Every row comes from one small tree of marks. Brackets hold a mark, then the marks that hang from it, in alphabetical order. Every link used is in the known rows. Which tree was each row made from?
Known rows
[F R]: [  0  11 -15 -16 -12  34   6   4 -10  -5  -4  -2 -17  27   7   0  15  11
  11  11   4  -5   2]
[V [W K R S]]: [-24 -33 -22 -14  20 -11  -9 -10   5 -23   9 -38  69  21   5   2 -20 -29
   0  -4 -20  -8   3]
[R F [W K M S V] Z]: [ -4 -30 -47 -16 -33  21  -4  28   7 -35  54 -90  81 -41 -27 -16  71 -33
 -18  55 -24  -9  47]
[R F]: [  3   3  22  10 -12  15 -12  -7  -6  13   5 -25   6  -3  -7   5  26 -11
   6   4 -24  -5  28]
[Z [R F]]: [  2 -26  12 -12 -10  25   5  -1 -21   0  11 -19  17  -8 -10   6  15  -7
  13  31 -27   6  25]
[B [W K M R S V]]: [-22 -35 -56 -15  13  15   8  18  31 -26  21 -81  47 -13  15 -12   9 -18
  -3  19 -19 -14  -8]
[V [W S]]: [-19 -29   7   7  10 -13 -14   4   9 -12   4 -13  50  23   8   4 -10 -12
  -5 -20 -20 -11  -6]
[R W Z]: [  4  -7 -16 -12 -14 -22  11  28 -17 -31  25  -9  33  -7  -9   3  41 -24
 -20  38  -9   4  33]
[K [W R]]: [  4   5  -1 -22  -5 -36   5   9  -9 -32   3  11  43  -4  12   7 -11 -14
   1  -2  -6   5   2]
[R [W K M S V]]: [  7 -13 -57 -29  -5  10  -2  19  21 -34  46 -60  58 -22 -16 -10  17 -11
  -8  28   3  -8   3]
[M [W R]]: [-19  -7 -33 -14  14 -13  10  -6   3  -2  14   7   8   3  14  11  -5   2
  -8  22 -24   2  -3]
[W K]: [ -3 -15 -23 -22  11   1   4 -11   8  -3  12 -26  12 -12 -12  -6 -16 -19
   2  18   6   4   5]
[R W]: [ 19  11  -4 -14   1 -19   2  12  -9 -18  21  -2  16   8  -5  15  14 -12
  -5  14  -6   1  16]
[K [W [R Z] S]]: [ -9  -4 -20 -27 -16 -37   4  19  -3 -43  12  -6  66 -13  13  -6  -2  -8
 -16   3  -4   1  11]
[X [W K M R S]]: [-16 -37 -44 -38   5   3 -26   2  10 -35   3 -42  65 -13 -26 -23   8 -22
 -26   2 -13 -15  11]
[V [W K [R F Z] S]]: [-30 -41 -18  -8   6  -4 -10  -5  -3 -24  13 -54  80  11   0  -1   8 -39
  -5  10 -34  -9  25]
[Y [W K M S]]: [-25 -19 -32 -31   2   2 -22 -13  30 -32  20 -25  37 -27 -26  -7  -1 -24
 -31  11   1   3  -8]
[B W]: [ -9 -17  10   5  16 -14   8  17   9  -2  -1 -15  -4  11  22  11   2 -16
  -2   1 -23  -5   1]
[F [R [W V] Z]]: [ 11   4 -41 -18 -25  30  15  33 -17 -24  22 -22  10  14  -4  -1  40  -5
   2  45  -4  -6  16]
[V W]: [-13 -30  20  13  14 -14  -8   1  -2  -8  -5   2  38  23   5  11  -4 -23
   4 -12 -24  -6  -6]
[K [W R V]]: [ 16   2 -21 -13 -10 -21   7  21  -1 -28  14  -7  48 -16   5   1 -16 -12
   6   8  -6   0 -11]
[F [R [W K]]]: [ 11  11 -29 -36  -6  22   8   8 -13 -19  17 -17  -1  26  -3   8  16  -6
   9  29   2  -3  15]

Which tree is each row?
[ -8 -17 -33 -15 -33  -4  -3  28   8 -45  22 -43  88 -35   3 -17  31 -11
  -9  14 -15  -6   6] => [K [W M [R F Z] S V]]
[ -1 -18 -30  -1 -40  20  -7  36   1 -32  45 -72  73 -32 -19 -12  83 -21
 -19  43 -30 -12  44] => [R F [W M S V] Z]
[ 15 -14 -44 -22  -2   9   4  17  11 -29  37 -46  44 -22 -20  -3  22 -22
   1  34  -2  -2   1] => [R [W K M V]]
[-14 -26 -69 -19  13   2   6   6  36   2  46 -38  26 -24  -1  -7 -28   2
 -11  33 -11  -5 -18] => [M [W K S V]]
[-15 -19 -71 -21   9  12   3  -3  24   0  46 -57  40 -20  -1  -3 -13  -6
  -5  37 -27  -8   1] => [M [W K [R F] S V]]
[-18 -39 -69 -10 -21  49   7   5   5 -27  24 -93  71 -47 -22 -26  55 -33
   4  53 -19  -4  18] => [W K M [R F Z] V]
[  2   2 -32 -37 -10  29   7   8  -9 -28  14 -22  11  20  -3   2  32  -4
   7  29   3  -3  12] => [F [R [W K M]]]
[  9  19 -27 -31 -13  21   2  15  -9 -21  17 -15   3  32   5   6  19  10
   2  16   3  -9  14] => [F [R [W S]]]
[  5 -15 -12  -9 -18 -12   2  27  14 -33  12  -5  54 -31   0  -9   7  -6
   2   4  -1   0 -22] => [K [W M V]]
[-18 -34  -9  -7  23 -12  -3 -13  -6 -18   2 -24  55  21   2   9 -14 -39
   8   3 -25  -2   3] => [V [W K R]]
[  7   4 -50 -22 -27  29  11  34 -10 -28  28 -32  19  14  -2  -7  37   2
  -5  39  -1 -10  17] => [F [R [W S V] Z]]
[-31 -33 -12  -1   5  -4  14  19   2 -28  -7 -32  28   0  24   0  44 -21
 -10  17 -29  -4   9] => [B [W M [R Z]]]
[ 27  -1 -40 -20   5  -1   7  16   5 -17  41 -39  29 -12 -19   4  -4 -25
   4  35  -2  -2   8] => [R [W K V]]
[-16 -20 -83 -26  15   4   9   0  27  -6  43 -44  36 -17   3  -6 -26   0
  -9  35 -15  -5 -12] => [M [W K R S V]]
[  6   6  11 -18 -12 -30  -1   6 -12 -26   4  -1  46  -6   9   9   2 -19
   4   0 -17   3  16] => [K [W [R F]]]
[ -1   3 -42 -41 -12  29   2  10  -1 -32  20 -31  19  19   0  -3  29   3
   1  23   6  -7  12] => [F [R [W K M S]]]
[ -2 -25 -30 -31   6  -1 -29  -1   1 -17  11 -48  52  -5 -29 -11  -3 -29
 -21   4 -25 -17  29] => [X [W K [R F] S]]
[-24 -18 -54 -31 -10  12  -2  -9   0 -22  26 -80  61 -18  -6 -16  18 -24
 -12  31 -15  -5  46] => [W K [R F Z] S]
[ -3 -48 -46 -16  -9  24 -18  16   0 -27  11 -60  69 -33 -41 -24  36 -43
 -17  32 -30 -15  19] => [X [W K M [R F Z] V]]
[-23 -28 -78 -19   1  10   8   5  21  -5  47 -60  48 -28  -1  -9   0 -11
 -14  50 -29  -6  10] => [M [W K [R F Z] S V]]
[  0 -28 -37  -9 -13  25 -32  19  10 -22   9 -54  66 -18 -29 -21  27 -13
 -19   1 -29 -26   8] => [X [W M [R F] S V]]
[ -6  -1 -29 -29  13  -9 -10 -22   3 -22  13 -11  17 -11 -24  11 -18 -40
 -18  23  -9   8   2] => [Y [W K R]]
[-30 -15 -41 -14  -3  -7   3   0   7  -8  26 -23  33  -7  12   2  17   2
 -21  28 -33  -4  20] => [M [W [R F Z] S]]
